Each row comes from the steps of one walk. Every step used is in the known rows, and no mark comes twice. Write the walk behind each row, first mark first.
Known rows:
bodug-pagatiz-gokir-lirut: [-1.87 -0.50 -1.94 -2.67 -0.18  1.47 -0.88 -3.97 -5.45  1.09 -2.84  5.04
 -0.07 -1.50  0.53 -1.91  1.29 -1.44  3.82 -1.37]
pagatiz-gokir-lirut: [ 0.67 -0.11 -2.38 -0.64 -0.18  0.04 -0.14 -3.42 -3.83 -0.08 -2.23  2.88
 -0.50 -1.60 -0.15 -0.97  2.42 -0.53  2.57 -0.20]
gokir-lirut-gerig-rizi: [ 2.99 -2.28  3.56  0.04  1.04  0.20 -0.06 -3.36 -0.55 -2.12 -3.57 -1.16
 -2.64 -2.52  0.61  0.28 -0.36 -3.37  2.51 -0.82]
pagatiz-gokir: [ 0.69  0.31 -3.30  1.26 -0.68  2.83  0.57 -4.13 -6.29 -1.16 -2.83  2.17
 -1.20 -1.33  0.19 -0.14  2.42 -0.59  0.35  0.83]
dator-gokir-lirut-gerig-pagatiz: [ 2.62 -0.07 -1.53  1.08 -0.71  0.10  1.13 -2.10 -0.17 -0.61 -7.23 -0.02
 -2.67 -4.59 -2.06 -1.01 -1.02 -1.28  2.35  4.17]
gerig-rizi-bodug-pagatiz-gokir: [-0.24 -3.16  0.93 -1.84 -1.18  6.20 -4.41 -6.94 -8.61 -0.67 -2.41  1.37
 -2.51 -1.73 -0.85 -0.78  2.12 -0.55  0.99 -1.68]
dator-bodug-pagatiz-gokir-lirut-gerig: [-1.11 -1.57  0.99 -1.23  1.06 -0.26 -1.14 -2.81 -4.36  1.92 -4.09  4.21
 -1.95 -1.21  0.32 -1.60  0.37 -1.25  0.25 -1.75]
gerig-rizi-bodug-pagatiz-gokir-lirut: [-0.01 -3.37  1.76 -3.89 -0.78  3.41 -5.17 -6.16 -5.90  0.38 -2.03  2.08
 -1.78 -2.21 -1.28 -1.77  1.98 -0.30  3.30 -2.66]
rizi-gerig-pagatiz-gokir: [-0.05  1.68 -2.18  1.78 -1.14  2.11  1.03 -2.52 -4.53 -3.08 -6.21  2.61
 -1.89 -2.65 -0.27  1.62  0.53 -1.67  2.57  4.49]
dator-bodug-lirut: [-0.38 -2.16  0.55 -0.17  2.82  0.50  0.89 -4.90 -3.35 -3.60 -5.59  2.53
 -2.31 -1.27  0.70  1.86  4.06 -1.26 -0.31 -1.49]
dator-bodug: [-0.29 -1.58  0.13 -0.30  1.58  2.10  2.23 -3.79 -5.38 -3.72 -4.11  0.87
  0.19 -1.16 -0.36  1.05  3.39 -1.38 -2.50 -0.70]
bodug-pagatiz-gokir: [-2.11 -0.04 -2.89 -0.75 -0.60  4.32 -0.13 -4.55 -7.76  0.00 -3.27  4.26
 -0.70 -1.22  0.89 -1.09  1.23 -1.63  1.54 -0.46]
dator-gerig-pagatiz: [-0.43  0.22 -1.43  2.19 -1.24  2.10  3.82 -3.10 -3.28 -5.01 -6.46  1.30
 -0.08 -1.37  0.05  2.97  1.62 -1.82  2.78  4.18]
dator-bodug-pagatiz-gokir-lirut-gerig-rizi: [ 0.63 -1.74  3.95 -2.20  1.06  2.14 -2.06 -3.72 -4.55  1.18 -3.36  3.01
 -2.94 -1.07  0.30 -1.72  0.12 -1.94  0.95 -2.43]
lirut-gerig-rizi-bodug-dator-gokir: [ 2.92 -2.85  0.93  2.77  2.20  2.70 -4.02 -5.51 -5.34 -0.42 -5.32 -3.81
 -4.78 -3.44 -4.12 -0.29  0.41  1.15  0.89 -0.67]
dator-gerig-rizi-bodug-pagatiz-gokir: [-0.04 -2.38  0.89 -0.15 -1.78  4.64 -4.23 -5.87 -8.14 -0.92 -2.73  1.98
 -2.53 -0.69 -0.56  1.57  2.97 -0.30  1.97 -0.13]
pagatiz-gokir-lirut-gerig: [ 1.85 -0.42 -1.23  1.57 -0.06 -1.65 -0.70 -2.50 -2.17  1.28 -3.22  1.44
 -2.53 -2.17  0.53 -0.67  0.31 -1.24  2.01  0.22]
pagatiz-gokir-lirut-gerig-rizi-bodug: [ 3.65 -3.63  2.65  0.42 -0.68  0.27 -4.80 -5.14 -2.60  0.49 -2.45 -1.23
 -4.18 -2.62 -1.12 -0.55  0.94 -0.14  1.58 -0.97]
rizi-bodug-pagatiz-gokir: [-1.94 -2.67 -2.08 -1.08 -1.37  3.80 -3.53 -6.00 -8.35  0.28 -2.86  2.36
 -1.37 -1.89 -0.64 -0.60  2.34  0.08  0.43 -1.12]
bodug-pagatiz: [-2.59 -1.41 -1.25 -1.50  0.57  3.80  1.41 -4.28 -6.37 -2.12 -4.26  2.50
  0.16 -1.84  0.84  0.02  0.92 -3.00  1.28 -1.20]
dator-gerig-pagatiz-gokir: [ 0.30  1.59 -3.33  2.80 -2.45  2.67  2.18 -3.08 -4.70 -2.70 -5.49  3.26
 -1.11 -0.84 -0.07  1.94  1.79 -0.40  3.05  4.64]
gokir-lirut-gerig: [ 1.41 -1.93  0.59  0.96  0.98 -2.18  1.03 -2.48 -0.53 -1.20 -3.99 -0.27
 -1.79 -2.72  0.90  0.25 -0.12 -2.72  1.89 -0.27]
rizi-bodug-dator: [-1.87 -3.36 -0.80  0.82  2.49  1.16 -1.02 -5.72 -6.15 -2.67 -4.42 -1.20
 -0.58 -1.79 -2.24  0.84  2.44  1.67  2.42 -2.58]

Write each row's walk:
[-0.47 -3.60 -0.02 -0.73 -0.73 -0.49 -4.37 -4.31 -4.27  2.68 -3.46  1.92
 -2.81 -2.68 -0.43 -1.26  0.28 -0.48  2.29 -1.72] : rizi-bodug-pagatiz-gokir-lirut-gerig
[ 3.57 -0.72  1.80  0.84 -0.13  0.74 -1.72 -3.80 -2.09  0.49 -2.56  0.69
 -3.70 -2.07  0.38 -0.93 -0.25 -1.89  2.59 -0.35] : pagatiz-gokir-lirut-gerig-rizi
[ 0.04 -2.96  1.90 -2.18 -1.51  1.96 -4.89 -5.15 -5.52  0.18 -2.33  2.88
 -1.82 -0.93 -0.79  0.67  3.01 -0.17  4.18 -1.12] : dator-gerig-rizi-bodug-pagatiz-gokir-lirut
[ 0.12 -1.61  2.03  1.96  1.58  0.37  2.06 -4.06 -0.77 -3.62 -8.87  1.52
 -4.20 -2.31  0.54  1.65  0.18 -1.69  0.71  1.46] : dator-bodug-lirut-gerig-pagatiz
[ 0.03  0.71 -2.28 -0.86 -1.69  1.45  1.30 -3.50 -2.78 -1.40 -4.87  3.25
 -0.47 -2.08 -0.52 -1.38  0.89 -0.30  4.31  2.36] : gerig-pagatiz-gokir-lirut
[ 1.31 -4.75  0.99  2.57  1.18 -1.47 -3.04 -5.46 -1.40 -1.54 -5.54 -1.09
 -5.22 -3.14  0.37  2.44  1.64 -1.13  0.83 -0.57] : rizi-bodug-lirut-gerig
[-1.81  1.87 -2.41  1.32  0.64 -0.79  1.75 -2.76 -3.33 -1.23 -6.08  4.11
 -0.37 -0.23 -1.51  0.36  0.86  1.88  8.38  1.70] : bodug-dator-gerig-pagatiz-gokir-lirut
[-1.67 -3.09 -1.13 -3.12 -0.94  1.04 -4.20 -5.15 -6.12  1.31 -2.44  3.16
 -0.74 -2.33 -0.93 -1.47  2.34  0.29  2.76 -2.00] : rizi-bodug-pagatiz-gokir-lirut
[ 1.10 -4.37  4.16  0.42  3.22 -0.88 -3.08 -5.22 -1.96 -1.35 -4.21 -2.90
 -3.01 -2.47 -2.16 -0.02 -0.19  0.30  4.59 -3.54] : gokir-lirut-gerig-rizi-bodug-dator
[ 1.08  0.85 -1.91  3.35 -1.64  2.66  1.72 -3.44 -3.46 -1.12 -5.98  1.15
 -3.14 -2.34  0.16 -0.04 -1.50 -1.06  1.45  3.63] : lirut-gerig-pagatiz-gokir
[-1.58 -2.75 -0.90  2.57  1.86 -0.35 -0.64 -4.63 -5.71 -2.72 -4.61 -0.66
 -0.57 -0.62 -1.96  3.33  3.31  1.57  3.27 -1.10] : rizi-bodug-dator-gerig
[ 1.79 -2.98  0.73 -1.61  2.41  1.53 -4.14 -5.54 -4.60 -0.80 -4.07 -1.73
 -1.92 -3.23 -4.92 -1.37  2.38  1.99  4.07 -1.93] : gerig-rizi-bodug-dator-gokir-lirut
[ 3.13 -4.51  3.31  1.76  0.11  2.58 -2.63 -5.60 -3.55 -2.72 -3.52 -3.79
 -3.90 -3.01 -0.74  1.44  0.99 -1.83 -0.63 -0.73] : lirut-gerig-rizi-bodug
[ 0.69 -0.51 -0.18  2.66 -0.57  2.20  3.29 -3.22 -2.08 -3.38 -7.00 -0.62
 -2.15 -2.98  0.51  0.78 -1.54 -2.65  1.46  3.13] : lirut-gerig-pagatiz
[ 0.61 -3.89  1.10  2.43 -0.17  0.08 -1.39 -5.59 -0.36 -2.92 -8.01 -0.80
 -5.25 -3.76 -0.25  1.88  0.09 -0.98  2.73  1.93] : rizi-bodug-lirut-gerig-pagatiz
[ 0.93  0.30 -1.51  3.48 -0.53  1.00  0.10 -4.41 -1.45 -0.88 -7.59  2.99
 -5.57 -2.37  1.24  0.39 -0.78 -1.03  3.88  2.95] : bodug-lirut-gerig-pagatiz-gokir
[ 1.81 -0.80  1.35  1.45 -0.17  2.97  1.20 -3.80 -4.31 -4.63 -3.39  0.10
 -1.21 -0.57  0.56  3.25  2.74 -2.59  1.61  1.18] : dator-gerig-rizi
[ 0.61 -5.14  4.89 -2.40  0.48  1.15 -3.98 -5.12 -2.86 -0.69 -3.67 -0.93
 -2.87 -3.20 -0.37 -0.35 -0.21 -2.73  2.61 -2.65] : gokir-lirut-gerig-rizi-bodug-pagatiz
[-1.44 -0.97 -1.44  0.93 -0.07 -1.06 -1.31 -4.30 -3.71 -1.05 -5.56  2.48
 -0.82 -0.92 -3.00  0.91  1.91  3.57  7.57  1.03] : rizi-bodug-dator-gerig-pagatiz-gokir-lirut
[ 1.53 -3.11 -1.12  1.64  2.38 -2.41 -3.55 -3.72 -2.87  1.55 -5.23 -2.00
 -3.10 -3.84 -4.26 -0.74  0.47  1.97  2.82 -0.95] : rizi-bodug-dator-gokir-lirut-gerig
[ 2.49 -2.80  4.87  1.09  2.89  1.06 -0.64 -4.87 -1.62 -3.08 -5.88  0.28
 -5.45 -1.47  0.94  1.78  1.42 -2.51 -0.29 -1.67] : dator-bodug-lirut-gerig-rizi
[ 1.90 -4.05  2.50  1.35  0.38  0.80 -3.67 -6.36 -2.78 -4.15 -4.63  0.04
 -4.15 -1.41 -0.04  4.37  4.38 -1.03  2.88 -0.12] : dator-gerig-rizi-bodug-lirut
[ 0.83 -0.99  2.06 -1.20  0.17  2.18 -2.19 -3.87 -3.89  1.36 -3.05  2.64
 -3.27 -1.84  0.82 -1.96 -1.19 -2.74  3.68 -1.42] : bodug-pagatiz-gokir-lirut-gerig-rizi
[ 2.91 -1.71  2.59  2.07  0.72  2.92  0.64 -4.06 -2.85 -3.08 -3.94 -2.15
 -3.21 -2.17  0.83  1.19 -0.31 -3.52  0.22  0.05] : lirut-gerig-rizi
[ 2.71 -2.13  3.06  2.14  1.98  1.33 -0.91 -5.06 -0.93 -2.90 -5.53 -0.27
 -5.64 -2.24  1.64  1.72  0.12 -3.55  2.41 -0.56] : bodug-lirut-gerig-rizi
[ 3.49 -0.95 -1.60  1.27  0.44 -1.38 -0.55 -2.02 -1.30  0.52 -4.88 -0.38
 -2.65 -4.07 -1.50 -0.60  0.47 -1.77  0.69  1.77] : dator-gokir-lirut-gerig
[-0.60 -3.87  2.56 -0.84 -0.72  4.11 -2.60 -5.40 -6.56 -3.20 -3.92  0.35
 -1.65 -1.42 -0.39  2.62  2.75 -2.00  1.81 -0.59] : dator-gerig-rizi-bodug-pagatiz
